Each row comes from the steps of one walk. Every step used is in the known rows, and no mark comes twice. Write the walk behind each row, first mark first.
Known rows:
B > C > A > N > K: [-0.02 -0.07  0.14  0.16 -0.45 -0.08 -0.10 -0.04 -0.21  0.01 -0.20  0.06
 -0.13 -0.14 -0.12  0.14  0.02 -0.16  0.26 -0.05  0.22 -0.08  0.24  0.00
  0.03  0.08  0.04  0.10  0.12]
B > C > K > N > V: [-0.02 -0.10  0.16  0.11 -0.36 -0.11  0.08 -0.10 -0.29  0.03 -0.12  0.23
  0.06 -0.06  0.24  0.10 -0.11 -0.09  0.20  0.10  0.52 -0.17  0.20  0.06
  0.17 -0.05  0.03  0.09  0.03]
V > N > A > C > K: [-0.01 -0.18  0.22  0.04 -0.19  0.07  0.07  0.03 -0.17 -0.06 -0.08 -0.40
 -0.01  0.05  0.29  0.15  0.07 -0.06  0.11 -0.11  0.36 -0.10  0.15 -0.06
  0.01  0.06  0.02 -0.06 -0.02]
C > K > N: [ 0.04 -0.10  0.06  0.01 -0.29 -0.05  0.06 -0.09 -0.16  0.04 -0.09 -0.06
 -0.03  0.01  0.25  0.02 -0.19 -0.11  0.10  0.04  0.40 -0.06  0.17  0.03
  0.29  0.02  0.03  0.06  0.05]
K > N: [ 0.07 -0.04 -0.03  0.06 -0.56  0.00 -0.02 -0.03 -0.09  0.00  0.01 -0.22
  0.02 -0.01  0.19 -0.02 -0.09  0.05  0.00 -0.05  0.14 -0.01  0.11  0.06
  0.01 -0.03  0.10  0.03  0.04]
D > S > A: [ 0.05  0.17 -0.09 -0.11  0.17  0.07 -0.06  0.02  0.04 -0.06 -0.05  0.02
 -0.19  0.10 -0.07  0.10  0.26 -0.13 -0.14 -0.08 -0.02  0.34 -0.05  0.01
 -0.05  0.14  0.26 -0.11 -0.05]
B > C > K > N > A > S > J: [ 0.04 -0.09  0.03  0.02 -0.13 -0.11 -0.01 -0.09 -0.23  0.08 -0.30  0.06
  0.00 -0.02  0.16  0.21  0.05 -0.08  0.19  0.04  0.49  0.05  0.21  0.02
  0.17 -0.03  0.06  0.10  0.01]
A > N > D > S: [-0.06  0.06  0.00  0.00 -0.47  0.16  0.21  0.02  0.00 -0.05 -0.07 -0.05
 -0.23 -0.02  0.00 -0.01  0.13  0.08  0.15 -0.07  0.41  0.12  0.13 -0.07
 -0.01 -0.12  0.04 -0.02  0.17]
J > S > A > N: [ 0.12  0.12 -0.12 -0.02 -0.26  0.01 -0.09  0.03 -0.04 -0.04 -0.41 -0.38
 -0.13  0.09  0.14  0.01  0.33  0.03 -0.14 -0.08 -0.05  0.26  0.07 -0.02
 -0.14 -0.12  0.11 -0.09  0.12]
A > N > K: [-0.09 -0.15  0.09  0.07 -0.34 -0.05  0.04  0.00 -0.11 -0.09 -0.14 -0.25
 -0.18 -0.13  0.06 -0.06 -0.01 -0.10  0.18 -0.08  0.32  0.00  0.20 -0.01
  0.06 -0.07 -0.04  0.05  0.20]
K > N > D > S > A > C: [ 0.04  0.02 -0.05  0.14 -0.72  0.14  0.07 -0.04 -0.05  0.01 -0.12  0.01
 -0.11  0.00  0.24  0.04  0.14  0.05  0.05  0.00  0.34  0.17  0.10  0.02
 -0.11  0.12  0.18 -0.08  0.06]
B > C: [ 0.00 -0.05  0.03  0.10 -0.07 -0.07  0.01 -0.03 -0.13  0.02 -0.11  0.23
  0.10 -0.05 -0.03  0.08 -0.03  0.02  0.09  0.02  0.17 -0.10  0.06  0.02
 -0.08 -0.03 -0.04 -0.01 -0.07]
S > J: [ 0.05  0.01  0.02 -0.09  0.38 -0.05 -0.11  0.03  0.03  0.06 -0.23  0.11
  0.04  0.01 -0.14  0.07  0.09  0.02 -0.15  0.04  0.07  0.21 -0.01  0.01
  0.25  0.01  0.01 -0.02 -0.10]
K > N > Q: [ 0.04 -0.17 -0.02  0.16 -0.73 -0.03  0.01 -0.03 -0.11  0.02  0.05 -0.25
 -0.12 -0.05  0.26 -0.07  0.02  0.05 -0.09  0.05  0.21 -0.03  0.20  0.05
  0.34 -0.05  0.20  0.04  0.10]
J > S > A: [ 0.11  0.12 -0.13 -0.04 -0.18  0.01 -0.14  0.02  0.03  0.01 -0.36 -0.20
 -0.09  0.10  0.20  0.01  0.32  0.03 -0.21 -0.01 -0.18  0.26 -0.03 -0.01
 -0.16 -0.02  0.11 -0.12  0.03]
S > A > C > K > N > D: [ 0.06 -0.10  0.02  0.24 -0.15 -0.01 -0.01 -0.04 -0.19  0.02 -0.31  0.02
 -0.01 -0.02  0.14  0.12  0.09 -0.13  0.10  0.09  0.30  0.08  0.14  0.01
  0.04  0.28  0.05 -0.05  0.06]
V > N > D: [-0.07 -0.17  0.14  0.06 -0.80  0.11  0.11  0.08  0.01  0.01  0.00 -0.28
 -0.05 -0.02  0.26  0.01 -0.02  0.15  0.04 -0.02  0.30  0.00  0.03 -0.11
  0.05 -0.05 -0.14 -0.13 -0.02]
J > S > A > N > K: [ 0.04  0.03 -0.08  0.00 -0.41 -0.03 -0.11  0.02 -0.04 -0.04 -0.44 -0.38
 -0.20  0.02  0.24 -0.03  0.31 -0.05 -0.10 -0.06  0.02  0.26  0.10 -0.02
 -0.12 -0.07  0.08 -0.08  0.16]
B > S > J: [ 0.05  0.11 -0.03 -0.14 -0.09  0.01 -0.03  0.02 -0.01  0.09 -0.26  0.01
 -0.04  0.06 -0.17  0.12  0.20  0.14 -0.06  0.11 -0.04  0.29 -0.07  0.08
  0.25 -0.08 -0.04  0.00 -0.08]
S > A > C > K: [ 0.08 -0.05  0.02  0.16  0.43 -0.06 -0.06 -0.03 -0.18 -0.02 -0.31  0.06
  0.01  0.02 -0.01  0.14  0.14 -0.21  0.06  0.06  0.13  0.07  0.10  0.02
  0.05  0.26  0.03 -0.04  0.02]
J > S > A > C > K: [ 0.12  0.08 -0.07  0.03  0.11 -0.01 -0.05 -0.05 -0.07  0.02 -0.51 -0.02
 -0.07  0.12  0.25  0.05  0.34 -0.05 -0.07  0.05  0.03  0.16  0.07 -0.02
 -0.08  0.02  0.07 -0.11  0.04]
C > A > N: [ 0.06  0.09  0.07  0.04 -0.30  0.05 -0.12  0.00 -0.10  0.00 -0.06 -0.24
 -0.20 -0.01 -0.22  0.13  0.08 -0.15  0.17 -0.12 -0.04  0.02  0.19 -0.03
  0.12  0.09  0.14  0.12  0.20]
C > A: [ 0.05  0.09  0.06  0.02 -0.20  0.04 -0.18 -0.02 -0.01  0.07  0.00 -0.02
 -0.14  0.01 -0.14  0.13  0.06 -0.15  0.07 -0.03 -0.20  0.02  0.06 -0.02
  0.10  0.21  0.14  0.08  0.08]
J > S > A > C > K > N > D: [ 0.10  0.03 -0.07  0.11 -0.45  0.04  0.00 -0.06 -0.08  0.06 -0.51 -0.06
 -0.09  0.07  0.41  0.03  0.29  0.03 -0.03  0.08  0.21  0.16  0.11 -0.02
 -0.09  0.04  0.08 -0.11  0.10]
D > S > A > C > K > N: [ 0.12  0.11 -0.04 -0.01  0.18  0.05  0.01 -0.07 -0.11 -0.06 -0.20  0.09
 -0.17  0.11  0.08  0.12  0.22 -0.19  0.01 -0.05  0.26  0.24  0.10  0.03
  0.03  0.16  0.26 -0.09 -0.01]
C > K: [-0.02 -0.08  0.09 -0.03  0.16 -0.06  0.07 -0.07 -0.08  0.04 -0.11  0.10
 -0.05  0.02  0.09  0.04 -0.11 -0.15  0.09  0.08  0.29 -0.06  0.09 -0.02
  0.28  0.04 -0.05  0.03  0.01]
C > K > N > D > S: [-0.03 -0.05  0.06 -0.01 -0.57  0.07  0.16 -0.10 -0.07  0.07 -0.09  0.10
 -0.16  0.01  0.33  0.02 -0.11 -0.05  0.12  0.08  0.57  0.03  0.14 -0.02
  0.27  0.04  0.07 -0.01  0.06]
B > C > K > N > D: [-0.03 -0.16  0.09  0.16 -0.58 -0.06  0.11 -0.10 -0.22  0.09 -0.20  0.24
  0.05 -0.08  0.22  0.08 -0.17  0.00  0.20  0.11  0.59 -0.14  0.19  0.01
  0.14  0.02 -0.06  0.02 -0.01]
D > S: [ 0.01  0.17 -0.04 -0.17  0.12  0.10  0.08 -0.03  0.08 -0.05  0.04  0.17
 -0.19  0.10  0.00  0.02  0.16 -0.04 -0.04 -0.07  0.09  0.18 -0.03 -0.01
 -0.02 -0.03  0.17 -0.07 -0.05]

Which walk is each row?
[ 0.06  0.01 -0.03  0.14 -0.61  0.05  0.05 -0.05 -0.20  0.07 -0.33 -0.08
 -0.08  0.02  0.09  0.15  0.20  0.02  0.16  0.15  0.17  0.19  0.06  0.08
  0.07  0.14 -0.01 -0.01  0.06]  B > S > A > C > K > N > D
[-0.06  0.03  0.13  0.03 -0.20  0.02  0.11  0.03 -0.16 -0.12  0.01 -0.17
 -0.09 -0.04  0.04  0.00  0.12 -0.05  0.18 -0.05  0.23 -0.05  0.16  0.02
  0.04 -0.21  0.07  0.13  0.26]  A > N > V
[ 0.04 -0.13  0.08  0.10 -0.30 -0.12  0.06 -0.10 -0.26  0.05 -0.18  0.18
  0.07 -0.05  0.16  0.10 -0.18 -0.06  0.16  0.05  0.49 -0.14  0.20  0.04
  0.15 -0.02 -0.01  0.04 -0.04]  B > C > K > N
[ 0.00  0.13  0.17  0.04 -0.37  0.05 -0.08  0.01 -0.14 -0.03  0.01 -0.15
 -0.21 -0.03 -0.12  0.13  0.16 -0.18  0.21 -0.07 -0.01 -0.02  0.19  0.00
  0.13  0.04  0.20  0.18  0.29]  C > A > N > V
[ 0.07  0.16 -0.08 -0.09  0.11  0.08 -0.01  0.03 -0.03 -0.12 -0.10 -0.14
 -0.25  0.09 -0.12  0.09  0.27 -0.12 -0.06 -0.16  0.09  0.34  0.05  0.00
 -0.04  0.05  0.24 -0.08  0.04]  D > S > A > N
[ 0.03  0.03  0.08  0.11 -0.24 -0.04 -0.13 -0.04 -0.14  0.07 -0.11  0.21
 -0.02 -0.05 -0.16  0.18  0.03 -0.10  0.15 -0.01  0.02 -0.08  0.11  0.01
 -0.01  0.13  0.07  0.06 -0.01]  B > C > A
[ 0.05  0.18 -0.07 -0.04 -0.10  0.02 -0.15 -0.05  0.00  0.08 -0.09 -0.07
 -0.27  0.05 -0.11  0.18  0.27 -0.16  0.24 -0.01 -0.25  0.15  0.08 -0.05
  0.07  0.07  0.11  0.15  0.19]  C > A > S
[ 0.01 -0.09  0.02  0.07 -0.32 -0.09  0.04 -0.10 -0.26  0.05 -0.19  0.01
 -0.02 -0.03  0.22  0.17  0.01 -0.09  0.27  0.03  0.47 -0.05  0.22  0.01
  0.05 -0.04  0.05  0.11  0.06]  B > C > K > N > A > S
[ 0.06  0.09 -0.11  0.03 -0.53  0.07 -0.03  0.03  0.00  0.00 -0.42 -0.31
 -0.16  0.04  0.19  0.00  0.34  0.09 -0.10 -0.03  0.04  0.26  0.06 -0.06
 -0.16 -0.09  0.08 -0.11  0.15]  J > S > A > N > D
[-0.06  0.04  0.01  0.07 -0.16  0.14  0.14 -0.04  0.02  0.04 -0.21  0.31
 -0.19  0.01  0.12  0.09  0.21 -0.07  0.09  0.10  0.38  0.20  0.02 -0.07
  0.01  0.21  0.08 -0.12  0.03]  N > D > S > A > C > K
[ 0.05  0.09 -0.02  0.07 -0.14 -0.05 -0.11 -0.06 -0.13  0.08 -0.16  0.16
 -0.12 -0.01 -0.13  0.22  0.19 -0.11  0.28  0.01 -0.04  0.03  0.13 -0.02
 -0.02  0.01  0.04  0.12  0.08]  B > C > A > S
[-0.02  0.06 -0.08 -0.12  0.17  0.02 -0.08  0.02  0.03  0.04 -0.13 -0.25
 -0.11  0.03  0.03  0.19  0.36 -0.04  0.06 -0.04  0.00  0.27  0.01 -0.04
 -0.04  0.01  0.15  0.08  0.09]  N > A > S > J
[ 0.02  0.02 -0.07  0.06 -0.89  0.12  0.03 -0.01 -0.01  0.03 -0.03 -0.10
 -0.14 -0.01  0.24  0.02  0.07  0.05 -0.02 -0.02  0.29  0.21  0.05  0.01
 -0.05  0.11  0.20 -0.08  0.06]  K > N > D > S > A
[ 0.14  0.12 -0.11  0.05  0.04  0.02 -0.09 -0.01 -0.03  0.00 -0.47 -0.07
 -0.05  0.11  0.19  0.03  0.39  0.02 -0.12  0.01 -0.10  0.18  0.03 -0.01
 -0.23  0.00  0.09 -0.12  0.04]  J > S > A > C
[ 0.08  0.13 -0.02 -0.04  0.46  0.05  0.02 -0.05 -0.06 -0.06 -0.21  0.21
 -0.18  0.12 -0.02  0.13  0.27 -0.21  0.01 -0.02  0.19  0.24  0.05  0.01
  0.02  0.18  0.20 -0.10 -0.03]  D > S > A > C > K
[ 0.03 -0.03  0.07  0.11 -0.11  0.08  0.22 -0.13 -0.14  0.02 -0.22  0.30
 -0.09  0.04  0.27  0.04  0.05 -0.05  0.25  0.09  0.58 -0.07  0.20 -0.01
  0.10  0.06  0.03 -0.03  0.06]  A > C > K > N > D > S
[ 0.02 -0.21  0.07  0.09 -0.42 -0.07  0.08 -0.09 -0.17  0.05 -0.07 -0.09
 -0.14 -0.02  0.30 -0.01 -0.10 -0.10  0.02  0.12  0.46 -0.08  0.24  0.02
  0.56  0.01  0.11  0.07  0.10]  C > K > N > Q
[ 0.12 -0.08  0.01  0.19  0.14 -0.06 -0.07 -0.05 -0.23 -0.02 -0.31 -0.06
  0.02  0.02  0.08  0.13  0.09 -0.19  0.06  0.03  0.20  0.07  0.15  0.04
  0.05  0.24  0.09 -0.03  0.03]  S > A > C > K > N
[ 0.00 -0.15  0.10  0.10 -0.39 -0.08  0.03 -0.08 -0.26  0.04 -0.13  0.04
  0.07 -0.05  0.20  0.15 -0.12 -0.08  0.16  0.01  0.50 -0.15  0.20  0.04
  0.07  0.06  0.08  0.06 -0.01]  B > C > K > N > A
[ 0.00  0.00  0.09  0.06 -0.66  0.01  0.03 -0.02 -0.14 -0.03  0.11 -0.11
  0.00 -0.04  0.32 -0.01  0.01  0.00  0.07  0.01  0.19 -0.06  0.11  0.08
  0.04 -0.08  0.18  0.10  0.15]  K > N > V
[-0.01 -0.05 -0.03  0.16 -0.37  0.03 -0.04  0.08 -0.10 -0.05 -0.18 -0.31
 -0.09 -0.07 -0.08  0.07  0.13 -0.04  0.02 -0.04  0.14  0.20  0.08 -0.03
 -0.05  0.12  0.03 -0.04  0.15]  S > A > N > D
[ 0.06 -0.03  0.08  0.06  0.07  0.06  0.16 -0.12 -0.13  0.05 -0.34  0.38
 -0.07  0.04  0.19  0.08  0.10 -0.04  0.16  0.11  0.60  0.04  0.19 -0.01
  0.24  0.06  0.04 -0.04  0.01]  A > C > K > N > D > S > J
[ 0.04 -0.06  0.02 -0.08 -0.13 -0.04 -0.01 -0.08 -0.14  0.07 -0.21 -0.21
 -0.10  0.04  0.27  0.15  0.05 -0.13  0.12  0.02  0.40  0.14  0.18  0.00
  0.29  0.03  0.13  0.10  0.09]  C > K > N > A > S > J
[-0.03 -0.03  0.13  0.07 -0.48 -0.01 -0.14 -0.02 -0.10  0.00 -0.11 -0.22
 -0.27 -0.10 -0.09  0.08  0.05 -0.24  0.22 -0.09  0.06  0.02  0.22 -0.02
  0.15  0.14  0.11  0.13  0.25]  C > A > N > K
[ 0.02  0.20  0.00 -0.09  0.04  0.08  0.02  0.03 -0.06 -0.14 -0.04 -0.08
 -0.25  0.07 -0.05  0.10  0.33 -0.16 -0.02 -0.12  0.13  0.31  0.05  0.02
 -0.03  0.00  0.30 -0.03  0.11]  D > S > A > N > V
[ 0.16  0.06 -0.08  0.06 -0.17 -0.01 -0.06 -0.07 -0.12  0.02 -0.51 -0.13
 -0.07  0.11  0.35  0.05  0.29 -0.03 -0.07  0.02  0.10  0.15  0.12  0.01
 -0.07  0.00  0.11 -0.09  0.07]  J > S > A > C > K > N
[-0.04  0.07 -0.03  0.08 -0.23  0.17  0.10  0.00  0.06  0.02 -0.15  0.26
 -0.16  0.00  0.06  0.07  0.27  0.01  0.05  0.06  0.24  0.22 -0.02 -0.06
 -0.14  0.19  0.10 -0.14  0.02]  N > D > S > A > C
[ 0.03 -0.06  0.15  0.15  0.03 -0.02  0.14 -0.12 -0.26 -0.01 -0.17  0.23
  0.02  0.01  0.29  0.06  0.03 -0.12  0.27  0.11  0.45 -0.19  0.23  0.05
  0.14  0.01  0.04  0.08  0.12]  A > C > K > N > V
[-0.03 -0.07  0.12  0.08  0.19  0.05  0.06 -0.05 -0.14  0.00 -0.11 -0.03
  0.01  0.00  0.16  0.14  0.12 -0.15  0.16 -0.01  0.28 -0.13  0.13 -0.01
 -0.06  0.20  0.12  0.04  0.06]  N > A > C > K
[-0.05  0.06 -0.09 -0.06 -0.07  0.05 -0.01  0.00  0.00  0.00  0.01 -0.32
 -0.13  0.02  0.13  0.14  0.30 -0.06  0.16 -0.06 -0.04  0.14  0.03 -0.04
 -0.20  0.00  0.14  0.10  0.16]  N > A > S
[ 0.10 -0.01 -0.03  0.19  0.32 -0.03 -0.10  0.01 -0.13 -0.05 -0.25 -0.01
  0.04  0.01 -0.08  0.12  0.21 -0.12  0.00  0.01 -0.06  0.10  0.04  0.03
 -0.14  0.23  0.06 -0.07  0.01]  S > A > C
[ 0.00 -0.13  0.09  0.01 -0.40 -0.01  0.02 -0.08 -0.17  0.03 -0.04 -0.23
 -0.04  0.00  0.31  0.09 -0.13 -0.13  0.09 -0.02  0.41 -0.06  0.17  0.02
  0.19  0.11  0.14  0.08  0.08]  C > K > N > A
